Each row comes from the steps of one walk. Every step used is in the known rows, and no mark comes twice. Write the walk behind each row, first mark first.
Known rows:
V/K: [ -6  -7 -14  23  -3 -15 -10  18   0  16 -12   2   9   1  -3  -3  11   6
  -3  13   6 -10  11 -15   5 -17  14  19  16  -1   1   8  11   7  21   2
  10  20  -1   6  32]
F/D/R: [ 24   9  59  -6 -12   2 -22  -4 -39   4   6  -3  10 -10   9  11   9 -32
  -1   5   4  15  -2   8   2 -14  -6  30   9  11  30   7   1   3   1   4
 -21  -7 -10   5  -3]
M/L/B/R: [  5  25 -15 -23   0 -20 -10 -36 -24   8  13   3 -22  31   6 -26  18   5
   3 -16  13 -15  21   2   1  16  26  25  14 -34   5  -8 -15 -13  19  21
  20  -1  -9  24 -52]
R/B/L: [ -9 -10 -12  -4 -13 -28  -6  12   4  -6  13 -27 -13  -6  30 -38 -25 -10
  12 -22 -18  -5  29   0  16  19   4  17   6  -6  -1   7   4 -25   5   1
  11  24   5  19 -13]
L/B/R: [ 24  32 -29  -5  -4 -14  -8 -20 -22  -5   2   1 -19  18   7 -30   5  15
 -14  -2  17 -25  -2   2   9  33  26  17   1  -5 -13   4 -13  -4 -10  22
  -7  10  12  18 -43]
V/M: [  3   4  -3  -9   5   0   8  -4   4  -2  18   3  -4  -4  -4 -16  -4 -18
   6  15  -8   3   7  -9  -6  -7  -6   4  -8  10  -4  -9  -6  45  19   2
  13  -6  -7   4  14]
K/V/M/R: [-15  -3   5   1  21  26  18 -38  -4  12 -10  11   1  -7   5  -3   5 -24
  27  11 -16  -3  25  -7  -1 -22 -12  17  11  13 -15   0   2  56  38  15
  10  10 -23  23  19]
L/A: [-23   1 -38  18  -4 -12  -1  19  28   3   9 -26 -27  -6 -20   1  -4  22
 -12   4 -11  12 -20 -25  11   8   1  -9  -5  11 -14   4 -11   6  22   5
  23  -9 -14  26  -9]
R/B/F/M: [ 21   0 -32   0  -8 -19  -5  13  10  12   7 -21  -6   1  28 -53  -4  -9
 -15  -9 -29  10  15  -8  20  17  11   9 -13 -20   9 -17 -15  10   2 -32
 -22  42   3 -12  -8]
M/R/B: [-18   3 -25   8  -3  -4  -8 -18   3  11 -10 -21 -22  -3  40   1 -26 -11
  -1 -30 -10  -7  46   3   8  -6   3  19  11 -27  17  -4   2  19  -6  -8
 -11   8 -18   6 -10]
B/F/D: [ 36 -17  32 -29 -12 -24  -2 -23 -10   8  -8 -12  13   8  -7 -21  21  -5
 -12   3  -8  18 -12   5  -3 -12  -8  36  -6  -7  37   3 -16  23  13 -27
 -19  13 -24  -1  -2]
K/V/M/R/B: [-21   2 -10   9  17  12  18 -33  -4   4  -9  -4 -10  -7  14 -13  -4 -29
  19   4 -25  -2  35 -11   2 -22  -6  21  10   7 -15   0   2  52  32   7
  10  27 -24  26  14]
R/B/F/M/L: [ 14   2 -29  -8  -6 -23  -6   2  12  17  13 -23 -10   8  28 -55   0 -12
  -9 -14 -28  14  28  -9  17  12  14  15  -7 -38  19 -23 -17   5  15 -28
  -9  41  -6  -6 -16]
V/M/L/B/R/D: [  3  21 -11 -36   6  -5   2 -27 -20   7  21  -4 -34   8   7 -46  16 -20
   6  -4   4 -18  24 -17   3   2   6  36   3 -29   5 -15 -22  31  24  12
  15  -6  -5  32 -18]
V/A: [ -5   6 -13  13  16  -4  12   1  40  21  -3 -19 -10 -11  11  23 -14  14
  -6 -11   0   6 -20 -13  -6  -8 -18   8 -15   4  -8  -5  -2   9  19  -1
  22 -12 -35   5  23]
K/V/A/L/B: [-10  13 -21   9  18   8  30 -23  42  19 -10   8   3  -2  17   9  12   6
  24  -3 -10  -7 -17 -17  -7 -10 -14  29  -3  10 -30  10   8  -2  41  24
  38  13 -47  45  18]
V/A/L: [ -7  -1 -16  -8   6  -2  15  -4  57  19   6   3   0  -8  19  21  -8   8
  19 -16  -1   3 -16 -12 -10 -17 -29  19 -13  -2 -10   3   5  -9  25  -1
  34 -13 -46  21  24]
M/V: [-14 -25   7 -12   2  -1  -5 -18  -4  -5  12 -27  -6 -17  -3  -9  -2  -3
  16 -12   6  -2  18  -5 -25  -1  13   1  15 -24  15   9   4  15  21   7
  21   4  -9   2 -17]
D/R: [ 14  19  29  -4  -5  22 -25  17 -18  18  16  17   0  -8   8  -6  -3 -22
  -1  10  -5  11   8   8  10   6  -2   5   5   9  10   8   4 -12  -7  33
 -25  -1   0  -7   4]
A/L/B: [  8  17 -28 -25 -13 -11   8 -11  26  -4  19  19   2  11  20 -12   6  10
  18 -16   4 -19  -2  -2  -4  12   3  26   1 -14  -6   7   3 -19   3  18
  23  -3 -18  37 -15]
V/B: [ -7   8  -4  17  10  16  14   1  33   1   0  -7  11 -24   5  35   9   6
 -20 -18   1  -7 -18   3  -4   4   1  -1 -14 -14  12   2   9 -24   4  -9
  22 -20 -23  11   4]
K/V/B: [-18   3   1  29  20  28  26 -14  20   3 -18   2  17 -20  -2  26  23  -5
  -1  -1 -12  -5 -15  -3  -3  -9  -3   6  -4   5 -11  13  13 -15  24   0
  22   9 -28  25  13]
K/V: [-12  -4  10  15  14  16  14 -16  -7   3 -17   7  10   0  -5  -4  18  -8
  17  13 -13   1  -1  -5   1 -10  -5   5   9  14 -23   9   7   5  21   9
   5  26  -9  18  10]
A/L/B/F: [ 25  10 -29 -39 -16 -16   8 -20  33   8  18  23   5  18  15 -32  12  14
  14 -14  -4  -8  -5  -1  -4  14   3  36  -3 -21   6  10  -6 -11   9  13
  11   7 -25  28 -17]
V/A/L/B: [ -1  22 -38  -5   6 -14  19 -10  60  19   9  -2  -9  -1  28  13  -8  21
   7 -19   5  -9 -25 -14  -9   0 -16  28 -14  -5 -12  -1  -1  -7  20  18
  40 -14 -49  34   9]
R/D: [-13  -2   4 -11   3  20   3   9 -15   7 -13 -15 -21 -22  10 -20  18 -12
  -3  -5  -1 -15  -1 -19  17  -6 -10  23   5 -22  11   1  -4  -6 -19 -12
 -26  11  23  14  18]
A/L/B/F/D: [ 33   5  -9 -41 -20 -25   6 -29  19   1  13  13  11  15  16 -26  19   8
  12 -13   0  -8 -10   2  -6   3   1  50  -2 -15  17   9  -8  -5  13   2
   7   3 -32  35 -20]
D/R/B/L: [  6  11  18  -6 -13   1 -29  26 -12  15  28  -4  -9 -13  35 -33 -23 -29
   8 -10 -20   8  33   8  24  20   0  19  10   2  10  13   9 -32  -2  32
 -17  22   3   7  -7]
V/B/F/D: [ 21  -6  20  -6   0  -3  12 -18  24   5  -8 -17  19 -19   0  18  25   1
 -31 -15  -3   9 -29   9  -7  -6  -5  29 -18 -20  44   5  -5  -6  12 -34
   5 -14 -41   6  -1]
K/V/A: [-16   3  -4  25  27  12  25 -16  24  21 -22  -7   1  -9   5  17   5   2
  10   6 -12   5 -18 -14  -3 -19 -18  10  -5  17 -25   5   6  11  34  10
  22  16 -37  23  29]
D/R/B: [  9  24   5   8 -10   4 -28  23 -14  15  17  -7 -15  -6  29 -22 -19 -27
 -13  -5 -19  16  23   0  16  11   3  11   2   1   8   8   5 -19 -16  19
 -30  26  -1  -3  -6]
M/R/D: [-21  -5   1 -15   6  30  -2 -21 -14  25 -23 -14 -23 -23  24   1   3 -12
   8 -22   6 -22  31  -5  15 -15 -11  30  17 -36  26  -4  -2  22 -13  -6
 -33 -10   1  14  12]
V/B/L: [-10  -9  11  -3   5  12   8   4  34   3  11  -4  19 -29   9  21   1   4
   6 -27  -1 -18  -4  11   4  17  -2  11  -5  -9  14   7  13 -36  17   3
  36 -28 -18  19   2]

Which walk is each row?
[-33 -31  -5  -8   4   5   0  -6  34  -3  26 -45  -8 -45  -5   9  -4   8
  12 -31   0 -12   2 -11 -16  17  13   6   6 -23  21  17   8 -11  47  12
  61 -23 -29  31 -21] : M/V/B/L/A
[ 22  17   6  -6 -12   0 -27  17  -3  25  16  -5 -13   0  24 -43 -11 -22
 -22   0 -26  25  19   1  17  12   3  21  -2 -11  21  11  -3 -10 -12  11
 -42  40  -8  -8  -7] : D/R/B/F
[ -1 -17 -14  12   7  11 -12   6  -7  12  13 -15  18 -28  11 -13  13 -11
  25   5   9 -13  26 -20   0   3  30  -4  15 -24   8 -22   4  30  39  -3
  16  11  15 -11  12] : F/M/V/K
[ 19  -8  -2  -6 -17 -44  -4  -6  -5   2  -6 -41 -10   7  20 -39  -3 -12
 -25 -12 -23  16   7  -6   5  -4   0  38  -6 -14  27   5 -13   9  -1 -40
 -21  43 -16   5 -12] : R/B/F/D
[ 20   4  55  -8 -20 -18 -27   4 -39   0  13 -23   2 -12  28 -11  -8 -38
   5  -8  -7  13  17   8  12  -2  -6  42  13   8  28  12   4 -12   5   2
 -14   9  -7  16 -11] : F/D/R/B/L
[-11   5 -22  -8   2  -1   1 -18   5   6  13 -16 -20  -7  26 -18 -26 -24
   4 -12 -13  -1  44  -6   1 -14  -4  20  -2 -10   9 -12  -6  59  14  -2
   4   0 -21  11   8] : V/M/R/B
[  4   6 -20  -4  17   0  30 -28  49  27 -10   6   4   5  13  -7  17  11
  16  -2 -15   0 -20 -17  -4  -8 -16  36  -8   6 -22  13   1   5  44  19
  26  24 -55  40  17] : K/V/A/L/B/F
[-23 -11 -39   7 -15 -35  -8  27  20  -2  18 -45 -30  -8  19 -39 -28   3
   2 -20 -27   1  18 -15  22  22   4  15   1   2 -10   9  -6 -20  20   4
  24  20  -1  35 -18] : R/B/L/A
[-11   6 -24   3   6   6  -6  10  11  21  26 -14  -7  -2   4 -10  16  -1
  20  -3  -2   5  12 -21  19  12  15 -12   2 -24  -3 -40 -20   9  43   3
  29 -18  -2   7 -16] : F/M/L/A
[ 10   1  36   1 -22 -25 -28  17 -23   1  18 -34 -11 -12  16 -12 -10 -28
  -1  -7 -16  18   7  -2  17   3  -3  37   9  11  19  14  -2  -9  16   6
  -2   7 -14  28 -14] : F/D/R/B/L/A
[ -5  10  -4   3 -16  -6 -31  37   1  16  31 -18 -23 -15  26 -33 -28 -18
   0  -7 -25  15  25  -6  29  27   0  16   5   9   3  15   1 -29  10  36
  -6  16  -2  18 -11] : D/R/B/L/A
[-16  -1  12  -6  20  12  18 -30  -4   9   3  11   1   7  -6 -18  22 -27
  27  15 -18   3  25 -11  -8 -24  -6  16   9   3 -17  -2  -2  28  55  15
  35  17 -26  29   8] : K/V/M/L
[-15   1 -37  10  -2   7 -11   6  14  20  14 -25 -12 -23  37 -14 -17  -7
  25 -17 -12 -10  39  -9  36  23  11  -1   4 -18   1 -32  -9  21  26  -2
   6 -10   3  11  -8] : F/M/R/B/L/A
[ 31  14 -34 -38 -11  -7   8 -14  32  15  27  22  14  12  20 -37  16  10
  22 -11  -3 -11  -5  -2   4  19   7  28  -6 -22   2 -10  -9  -5  16  10
   6   6 -13  21 -15] : A/L/B/F/M
[ 13  -3 -25  -4 -10 -32  -3   6  14   5   2 -26 -16   9  19 -49 -11  -2
 -24 -11 -30  15  12  -7   9   8   5  19 -10 -20  15   3 -10   1  -4 -25
 -18  47  -9   0  -9] : R/B/F
[ -7  -7 -24 -21   6  -8   2 -34  24   7  20 -23 -18 -13  18  -9  -6  10
  22 -25  16 -14   4 -12 -27   5   3  24   4 -25   3  12   1   5  37  18
  42   0 -39  24 -21] : M/V/A/L/B/R
[ 11 -22  41 -18   1  12  -8 -26   4   9  15 -33   8 -37   0   5  15 -11
 -10 -21   0   9  -2   1 -28   0  10  25   3 -34  58  17   5   7  27  -4
  11  -4 -42   5 -17] : M/V/B/F/D/R
[  5  -7  23  10  13  13  25 -30  14   6 -23  -4  26 -14  -6  13  36  -8
 -11   0 -18   6 -24   1  -5 -14  -6  29  -6   0  14  14   5   1  30 -15
  11  16 -39  23  10] : K/V/B/F/D
[ 19  15  44   4 -18 -16 -26   4 -39  -1   6 -22  -3  -7  24  -2  -4 -37
 -10  -4  -7  18  11   4   5 -13  -3  33   6   4  29   8   1  -2  -5  -8
 -26  15 -10  10  -8] : F/D/R/B
[ 15  27 -20 -10   7   2 -10 -18 -20  14  23   7  -2  13  17 -30  22  -6
  18  -9  14 -19  21  -1  18  29  30   4   6 -33  -1 -42 -20   3  24   8
   9  -5  11   5 -39] : F/M/L/B/R
[ 13   3  38   8  12  26  13 -22   3  18 -16   5  25 -18   0  11  35 -17
 -11   3 -19  15 -17   3   2 -11  -5  32  -4   2  17  19   8  -4  28   0
  -4  16 -41  19  11] : K/V/B/F/D/R
[ 19 -11  -6 -27   4  25   0 -17   1  40 -10  -2   3 -15  22 -36  21  -6
   4  -6  -9  -4  15  -5  27   5  -2  24  -4 -41  31 -28 -18  38   4 -20
 -47   5   2 -15  11] : B/F/M/R/D
[ 13  25 -15 -16   8  13  -9 -12 -27  18  15  -1  -9   0  24 -37  32 -12
  17 -12  16 -24  22 -11  26  23  25  15   8 -44   3 -41 -22   2  15   3
  -3  -2  25  12 -27] : F/M/L/B/R/D
[ 22 -24 -10 -34   6   6   6 -17  37  30  21  -8  13 -15  15 -35  12   1
  23  -9  -8  11  -1  -9  -4   7  -3  15 -10 -31  24 -15 -12  29  43 -12
   9   7 -27 -10   4] : B/F/M/V/A/L
[-30   0 -18  -5   0 -16  -4  -5  19  14  16 -22 -28  12 -16  -3   9   9
   2 -10 -11  13  11 -21   0  -3   5   4   9 -22   5  -7 -17  -4  43   7
  43 -17 -30  32 -25] : M/L/A
[ 28  24  20 -34  -8 -26 -15 -34 -12  26  15  -4 -10  24   9 -26  25  -7
 -12 -16  -4   5  13   3  -4   7  17  50  12 -35  39  -6 -20   2  26  22
   6  -1 -35  24 -40] : M/L/B/F/D/R
[ 28  21   7 -12  -7   4 -30  14  -9  37  27  -1 -10   0  33 -48  -1 -32
  -6  -6 -26  23  35  -1  22  14   7  17  -1 -24  26 -10 -10  -9   7  10
 -32  29  -5 -12 -15] : D/R/B/F/M/L
[-17 -31  -2   6  -2 -13 -13  -5  -5   8   3 -26   0 -18  -4  -9   5   2
  10   0   9 -11  28 -17 -23 -11  27  16  26 -20  19  14  13  19  37   8
  29  22  -8   8   9] : M/V/K
[-13  -3  -2 -22  10  25   6 -22  -6  16   0  -7 -24 -24  18 -15  -1 -27
  11  -6  -2 -15  32 -14   7 -21 -14  28   4 -18  14 -15  -7  62   8  -3
 -14 -15 -10  15  23] : V/M/R/D
[  2  24 -18 -25   8 -14   8 -24  10   6  29  -3 -19  16   4 -25   7 -12
   4  -3  -3  -8  21 -10 -11  -3  11  22   0 -16   5 -17 -15  40  34  23
  41 -15 -25  30 -17] : V/M/L/B
[  1   9  -1  -5   9  12  -7  -4  -7  15  21   6   8   1  13  -8  21 -15
  26  -3   2  -4  24  -4  13   5  14  -9   7 -31   6 -39 -11   6  30  -5
  12 -12   8  -7 -12] : F/M/L
[  9  23 -14 -30   6 -13  -2 -33 -12   3  29   7 -23  20   4 -37  10 -12
   6  -1   3 -10  23  -7  -5   6  12  24   1 -15   0 -14 -20  36  34  20
  30  -5 -14  26 -26] : V/M/L/B/R
[ -4  15  -7 -12  17   4  12 -42 -21   3   1  14 -10  16  -3 -34  26 -19
  21  15 -10  -8  22 -10  -1  -4   7  25  10   1 -24  -2  -9  28  50  24
  28  23 -17  37 -15] : K/V/M/L/B/R
[  5   3 -31  -4  12  11   7 -10  32  20  29 -20   3 -27  31  -4   3   3
  32 -19  10 -16   3 -18  -9  18  14   1  -4 -28   1 -28  -5  20  38  10
  35 -14 -17  11  -4] : F/M/V/A/L/B
[ 15 -12 -29  -7  -5 -21  -7   1   9   9  14 -38 -10  -8  25 -56  -6 -10
  -6 -15 -25   9  24 -14   6  18  17   9  -5 -34  19 -14 -13  19  12 -26
 -11  47  -2 -11 -17] : R/B/F/M/V
[-30 -10  -3  19  16  20  22  -6  31   6  -6 -10   8 -28  -8  14  15   5
  13  -6 -19  -9 -14 -10  11   8  -3   9   1  13 -15  19  11 -24  50  18
  47  -1 -31  44   9] : K/V/B/L/A
[-21  -3   5  -4  22  36  21 -33 -12  15 -19   6  -8 -19  11 -15  16 -29
  25   7 -15 -12  25 -16   7 -26 -15  28  11   0  -9   0   0  53  32   9
  -4  13 -13  30  30] : K/V/M/R/D
[  8  -6   0 -21  -3 -18   1 -30  -4   8   5 -23 -16  -3  24 -25 -14 -30
  -1  -9 -19   8  36  -4  -1 -21  -9  40  -1 -13  28  -9 -15  70  20 -19
  -5   6 -35  10   3] : V/M/R/B/F/D
[ -4  -6 -27  -9  -7  -9  -5 -25   8  21 -10 -23 -21   2  34 -22 -20  -5
  -9 -28 -19   3  44   4  11  -4   0  30   5 -32  30  -3  -6  25  -3 -16
 -27  19 -26   0  -9] : M/R/B/F
[ 35  26 -42 -14   2  -1   3 -23  16  29   3  -4  -2   9  24 -29  10  17
 -11 -10   0 -17   5  -1  13  34  27  25  -5 -28  15 -27 -21  39   6  16
 -18  -3 -13   4 -22] : L/B/F/M/R
[-16   2   2  14  20  39  19 -17 -14   2 -29   3   3 -23   3   0  35 -12
  -1   3  -3 -17 -10  -8  14  -6  -6  20   0  -6 -12  17   8 -23  13 -11
  -5  23  -2  26   7] : K/V/B/R/D
[  0  -2   3   4  24  28  24 -26  23  25  -7   6  23 -13   2   1  42  -8
   7  -4 -20   1  -3  -4   6  -4   2  14  -4 -22   6 -10   1  -4  47  -6
  21  11 -33  15   4] : K/V/B/F/M/L
[ 44  -5  51 -27 -14  -9 -17 -15 -21  20   0  -1  11   1   0 -24  20 -17
 -13   6 -11  26  -9  11   4  -7  -7  38  -2  -1  42   9 -10  17   8  -9
 -36  15 -21  -8  -2] : B/F/D/R
[ 23   3 -27 -41 -10  -7   5 -23  29  11  30   9  10   3  20 -39  15   8
  28 -16  -1 -15   6  -3  -9  23  16  26   2 -34  13  -3  -6   4  25  12
  19   5 -20  22 -24] : A/L/B/F/M/V
[ 22 -26  -7 -16   1  -1  -7  -6   5  30   6 -11  16 -11   2 -45  22   1
   5   8  -7   2  14 -12   3   6  20  12   4 -30  25 -15 -10  37  38 -13
  -4  26  -4 -20  10] : B/F/M/V/K
[ 31  23 -37 -20   4   8   6 -19   8  33   0 -12 -14  -5  28 -41  20   9
 -11 -15   0 -25   4 -11  20  28  21  35  -4 -38  21 -26 -24  37  -3   4
 -32   3   0  13 -12] : L/B/F/M/R/D
[ 27  -8  -9 -20   4  15  -3 -20  10  35   0   5  14  -3  14 -27  10  -2
   7  -5 -10   4  18   5  18   8   3  12  -4 -26  26 -28 -18  43  14 -14
 -30   1 -10 -22   2] : B/F/M/R
[ 27  -8   1 -29   1   2  -4 -15   9  34  15   5  13   9   4 -40  27  -6
   8   0 -13  13  14  -1  13   9   6  10  -4 -35  25 -29 -25  18  30 -16
  -7   5  -9 -17 -10] : B/F/M/L
[ -1  18 -32 -17   5  -5  14 -13  32  20  -1  -3 -22  -7  29 -11   3  13
  10 -21  12 -19 -20 -18   5   1 -18  39 -11 -15 -12   3  -7 -14  10   7
  15  -1 -28  37   6] : V/A/L/B/R/D
[ 31  13 -39  -4  -1 -18  -3 -13  14  26  12 -16   0   1  11 -44  18  19
 -10   0   2 -20   4 -16   1  31  42  26   3 -25  16 -17 -14  37  29  16
   4  19  -8   9 -13] : L/B/F/M/V/K
